Known rows, with every step that occurs
vovu zuga fenu: [ 27.5   9.3  27.8  -4.2  11.1 -15.4   9.3  28.3   4.9  18.5  14.3 -11.1
  -6.6 -47.3  18.3   0.0 -38.9 -19.7   6.5 -14.9 -45.6  -8.8]
vovu rika dedup visob zuga fenu: [ 62.9   5.0   5.9   1.6  14.8   2.6  -3.4  28.6  -1.8  14.8  -4.9 -20.1
  -3.5 -55.6  20.4  17.0 -31.5 -13.2 -11.7  -1.6 -46.0 -32.9]
dedup zuga: [ 37.2 -12.5  -3.1   0.0  14.9   1.5   5.9  12.5  -7.5   6.3 -16.9  -1.8
   1.6 -32.1  16.6 -12.1 -27.8   7.2   9.0 -13.5 -20.0  16.9]
zuga fenu rika dedup visob: [ 45.4  22.4   3.2   6.2  17.6 -20.3  -7.4  29.8  -9.3  28.6   2.8  -8.8
   2.4 -43.6  37.9  22.0 -17.7 -14.8  -9.6  -6.1  -8.0 -16.3]
zuga fenu vovu: [ 30.9   3.9  16.9   5.8   0.1  -5.9   8.3  31.8   5.8  21.0  17.0 -18.0
   0.9 -28.9  26.8  20.5 -16.4  -8.5   6.6  -6.5 -27.2   7.0]
kazap zuga vovu rika dedup visob: [ 70.0  -4.9   4.7   5.2  42.4 -31.0  22.5  25.9   5.3  20.0 -33.8 -21.1
 -21.2 -23.1  21.7   2.4 -51.0 -16.0  16.0  -6.6 -50.2 -38.0]
vovu rika dedup zuga fenu: [ 40.5   5.5  17.0   3.9   4.0   2.1  12.0  27.5  -4.1  22.9   6.9  -8.6
  -7.9 -50.0  14.2  22.7 -20.9  -9.2   7.4  -0.5 -28.5 -28.2]
dukub dedup visob zuga: [ 57.7 -10.1 -19.7  -5.5   6.4   4.3   1.5  26.3   2.5   2.1 -29.7  -9.3
  16.3 -20.9  30.4 -12.9 -43.2  -9.3 -25.7  -9.3 -30.8   1.4]
dukub vovu zuga fenu rika: [ 16.7  23.6  34.9  14.8   0.0 -21.8   7.7  39.1   1.1  42.5  -2.3 -29.2
 -12.5 -39.1  30.3  20.4 -38.1 -32.7  -5.8 -26.4 -34.4 -13.9]
zuga vovu rika: [ 22.9  -8.1  17.3   7.1  27.6 -19.8  27.1  21.3   9.0  20.6 -17.9  -8.1
 -21.3 -23.3  11.7   2.2 -40.4  -9.2  21.2   2.9 -51.0 -12.5]
dukub fenu vovu rika dedup: [ 20.2   2.3  20.4  16.4 -24.4  -4.2   1.9  41.5   7.6  19.9   8.4 -28.9
  -1.3 -13.4  19.9  60.4 -22.8 -19.5  10.6   1.2 -47.6  -6.3]
rika dedup zuga vovu: [ 52.6 -11.1   3.9  -1.0  23.2 -18.8  13.4  24.2  -7.5  21.6  -8.6  -3.7
 -17.4  -8.5  21.7   0.4 -40.5  -0.5  21.7  -7.2 -23.1  -0.4]
visob zuga fenu rika: [ 36.2  11.1   4.5  10.6  17.9   4.6  -5.0  22.7  -6.1  38.3  -2.3 -11.9
   9.4 -31.9  31.0  -4.8 -26.2  -5.6  -8.6  -8.5 -21.5 -19.9]
fenu vovu: [ 24.9 -11.3  -0.7   7.6   3.9  -9.0   2.2  26.7   6.9  11.3  -4.9 -20.2
   2.9 -11.6  26.4  18.9 -22.6   4.2  11.3  -3.7 -27.7  22.2]
vovu rika dedup zuga: [ 35.3 -11.8  -1.1   6.0   5.4   0.7   5.6  23.1  -3.7  11.9 -13.5 -10.9
  -8.2 -33.1  12.8  18.7 -25.1   2.9  14.5   1.8 -31.0 -11.3]
visob zuga: [ 36.7 -14.7 -12.7  -1.2  13.6   7.4  -8.0  15.8   1.5  15.3 -16.9 -10.9
   5.6 -19.0  18.7 -17.9 -37.7   7.5   2.1  -7.3 -40.1  11.5]
visob zuga vovu rika: [ 40.8 -15.7  12.5   7.0  29.3  -4.9  18.5  21.2   6.7  22.3 -25.9 -16.7
 -17.8 -18.3  12.8  -9.3 -48.9  -5.0  12.5   0.3 -61.6 -20.9]
dukub vovu rika dedup zuga fenu: [ 37.0   9.0  22.0   6.2 -12.6   1.0  12.4  39.7  -4.7  33.8  -3.4 -26.9
 -17.3 -44.8  16.9  29.8 -27.2 -20.1   2.7 -14.1 -36.3 -18.5]
kazap dedup: [ 37.2  -6.0 -16.1   1.4  -3.4 -10.9   3.3  12.9   1.8  12.0  -8.2  -5.8
   6.7 -29.0  13.6  -3.3 -42.2  14.2   4.6 -12.1 -33.0   7.6]
visob zuga fenu: [ 45.3   0.7   1.4  -3.6  11.8  10.5  -1.8  21.6   0.9  26.0   4.9 -10.8
   6.5 -37.2  20.1 -13.4 -33.4  -4.1  -2.7 -10.2 -39.1  -4.3]
rika dedup visob zuga: [ 63.9  -9.9 -21.3  -4.0  15.9  -2.7 -17.6  23.7  -5.4   6.1 -20.9 -14.9
   5.8 -26.6  26.6  -0.2 -38.5   4.5  -8.2  -7.1 -33.8   4.4]
dukub visob zuga fenu rika: [ 57.3   5.5   5.4   9.9  -4.7   3.2   4.9  19.2   6.3  51.1  -5.9 -13.8
  12.3 -18.5  33.2  -1.0 -27.4 -15.1  -9.7 -15.4 -18.3 -23.2]

Rows
[ 40.6 -13.3  21.0   9.4  30.3 -12.3  33.8  14.7  -3.4  14.6 -24.6  -6.6
 -20.4 -28.3  12.0  -4.1 -38.2  -7.7  19.9  -4.4 -39.8 -15.2] => dedup zuga vovu rika
[ 25.4  19.2  25.1   8.2   5.5 -25.4  -4.6  38.2  -1.1  37.7  17.0 -14.6
  -5.9 -34.5  32.7  30.1 -32.5 -20.1   4.4  -7.2 -30.8 -29.8] => vovu zuga fenu rika dedup
[ 47.4   6.3   4.0  -4.7  18.7  -4.3  13.6  22.1   8.6  29.0   0.4 -13.8
   0.8 -34.3  20.2 -18.3 -37.2 -11.2  11.5 -18.0 -34.9 -14.8] => kazap zuga fenu
[ 76.4  15.1  -9.2  13.3  15.0  -7.6  -0.6  10.2 -15.6  23.7 -14.2 -13.2
  17.0 -52.1  32.1  -3.3 -39.7  -2.3 -28.8 -20.3 -19.0 -30.9] => kazap dedup visob zuga fenu rika
[ 67.4   0.3  -5.8  11.0  38.8 -26.7  -4.2  25.2 -12.3  31.6 -29.2 -14.4
  -8.1 -10.1  38.9   5.4 -43.8  -5.9  -3.3  -5.5 -24.7 -22.1] => fenu rika dedup visob zuga vovu
[ 56.2  -9.3 -12.2   4.0  15.8   2.1  -7.9  23.3  -1.7   4.1 -29.0 -21.5
  -3.0 -38.3  18.9  14.5 -35.5  -0.2  -5.6   2.6 -47.7 -16.2] => vovu rika dedup visob zuga
[ 35.3  -2.0  -6.1  12.1   9.9  -7.2  -7.6  22.5 -14.3  26.8 -12.6  -5.6
   1.7 -17.0  31.3  13.5 -22.9   5.4   7.4  -5.1  -3.6  -6.7] => fenu rika dedup zuga
[ 42.0 -10.8  -8.5  -0.5   6.1  -2.9  -4.2  22.8  -8.4  11.5  -7.5  -4.7
  -1.3 -22.1  20.5   5.9 -28.0   7.9  13.8  -6.9 -17.5   8.9] => rika dedup zuga
[ 64.2   3.6  13.8   9.7  -3.4  10.1  17.6  38.1   7.0   8.5 -13.2 -29.2
   9.5 -38.6  31.8  30.2 -26.9 -28.8 -30.0  -1.6 -38.4 -33.0] => dukub dedup visob zuga fenu vovu rika
[ 48.7  10.6  18.0   9.5   2.4 -12.3   7.5  39.4   2.5  11.5   5.6 -27.9
  -6.5 -47.3  28.2  53.2 -13.7 -18.6  -1.5   3.0 -32.8 -20.1] => zuga fenu vovu rika dedup visob
[ 49.5 -10.3   6.1   5.8  29.5 -24.1  22.1  29.3  12.3  32.6 -20.7 -20.5
 -23.7  -7.8  16.7   4.4 -52.9 -11.1  29.2   0.3 -55.3 -38.1] => kazap zuga vovu rika dedup
[ 78.4  -7.8  -3.7  11.1  30.1 -17.6  24.2   9.6  -4.0   7.7 -38.0 -16.6
  -9.0 -39.5  13.8  -6.2 -62.2  -0.8  -9.9 -12.2 -55.1 -33.4] => kazap dedup visob zuga vovu rika
[ 62.8   4.0  16.1  14.8  15.5   6.2   9.5  25.9   0.0   8.5 -11.0 -33.3
   2.9 -53.7  25.7  23.9 -21.9 -13.8 -14.4  -5.2 -42.1 -22.1] => dedup visob zuga fenu vovu rika
[ 48.6   5.1  16.5  10.4   4.4  -5.2  15.1  41.0  13.1  33.0   6.7 -36.6
  -6.1 -25.1  25.1  37.5 -25.4 -16.4  16.9  -0.2 -44.4 -38.9] => kazap zuga fenu vovu rika dedup
[ 57.1  12.2   8.7   4.7  -0.6   1.1  -2.2  39.2  -2.1  27.2 -17.1 -37.9
 -11.7 -50.2  23.4  24.0 -35.5 -24.1 -18.8 -15.3 -49.9 -23.9] => dukub vovu rika dedup visob zuga fenu
[ 29.1   5.9  20.4  10.4  -7.1  -5.9   6.1  44.8  10.0  27.2  19.0 -27.0
  -7.9 -31.2  23.2  53.4 -14.3 -12.6  11.2   9.8 -38.8 -20.2] => zuga fenu vovu rika dedup
[ 43.0   2.2  13.2  -1.1  13.4   3.9  13.2  16.9  -8.1  17.4   5.5  -0.7
   1.1 -48.7  17.7 -10.0 -23.4  -4.4   2.5 -15.5 -18.5  -0.6] => dedup zuga fenu
[ 61.0  -9.0   3.9   3.4  22.6  -8.6  29.2  27.6   6.4   7.1 -40.0 -13.7
  -6.6 -20.1  24.0  -4.1 -52.6 -22.0 -17.8  -1.6 -49.1 -31.1] => dukub dedup visob zuga vovu rika
[ 70.9   2.4   6.9   6.7  16.4   3.0   0.3  24.8  -4.5   8.5  -5.1 -28.4
   8.2 -41.1  32.6  11.9 -24.5 -10.2 -14.4 -13.4 -30.3  -0.4] => dedup visob zuga fenu vovu
[ 43.0  10.5   0.8   6.9   7.8  -0.2 -15.3  30.9  -6.6  45.4   7.2 -14.3
   4.5 -23.4  34.4  12.7 -26.0  -5.4  -5.6  -1.7 -22.3 -27.5] => visob zuga fenu rika dedup
[ 75.9   3.8   2.3   4.0   7.8  -1.1  -9.9  34.2  -5.2  13.8   5.4 -30.6
   5.1 -29.6  35.9  27.0 -23.8  -9.4 -12.7  -7.6 -28.2  -9.4] => rika dedup visob zuga fenu vovu
[ 24.9  17.8   5.2   6.5   5.8 -12.0  -7.5  33.8  -2.6  43.8  16.8  -6.1
  -1.1 -26.8  32.9  23.6 -19.1  -8.5   4.7  -0.1 -13.1 -18.1] => zuga fenu rika dedup
[ 48.1  -2.7   9.0   2.9  30.9 -31.3  18.1  27.7   2.3  12.9 -21.2 -13.0
 -22.7 -30.9  19.6  20.8 -40.0 -13.5  11.2   3.2 -43.5 -18.9] => zuga vovu rika dedup visob
[ 42.0  -1.1  21.9  14.0   3.7  13.1  10.3  31.4   7.1  23.0   1.8 -33.2
  -0.6 -34.5  21.2  26.4 -21.9 -10.9  -1.0   1.5 -48.1 -23.1] => visob zuga fenu vovu rika
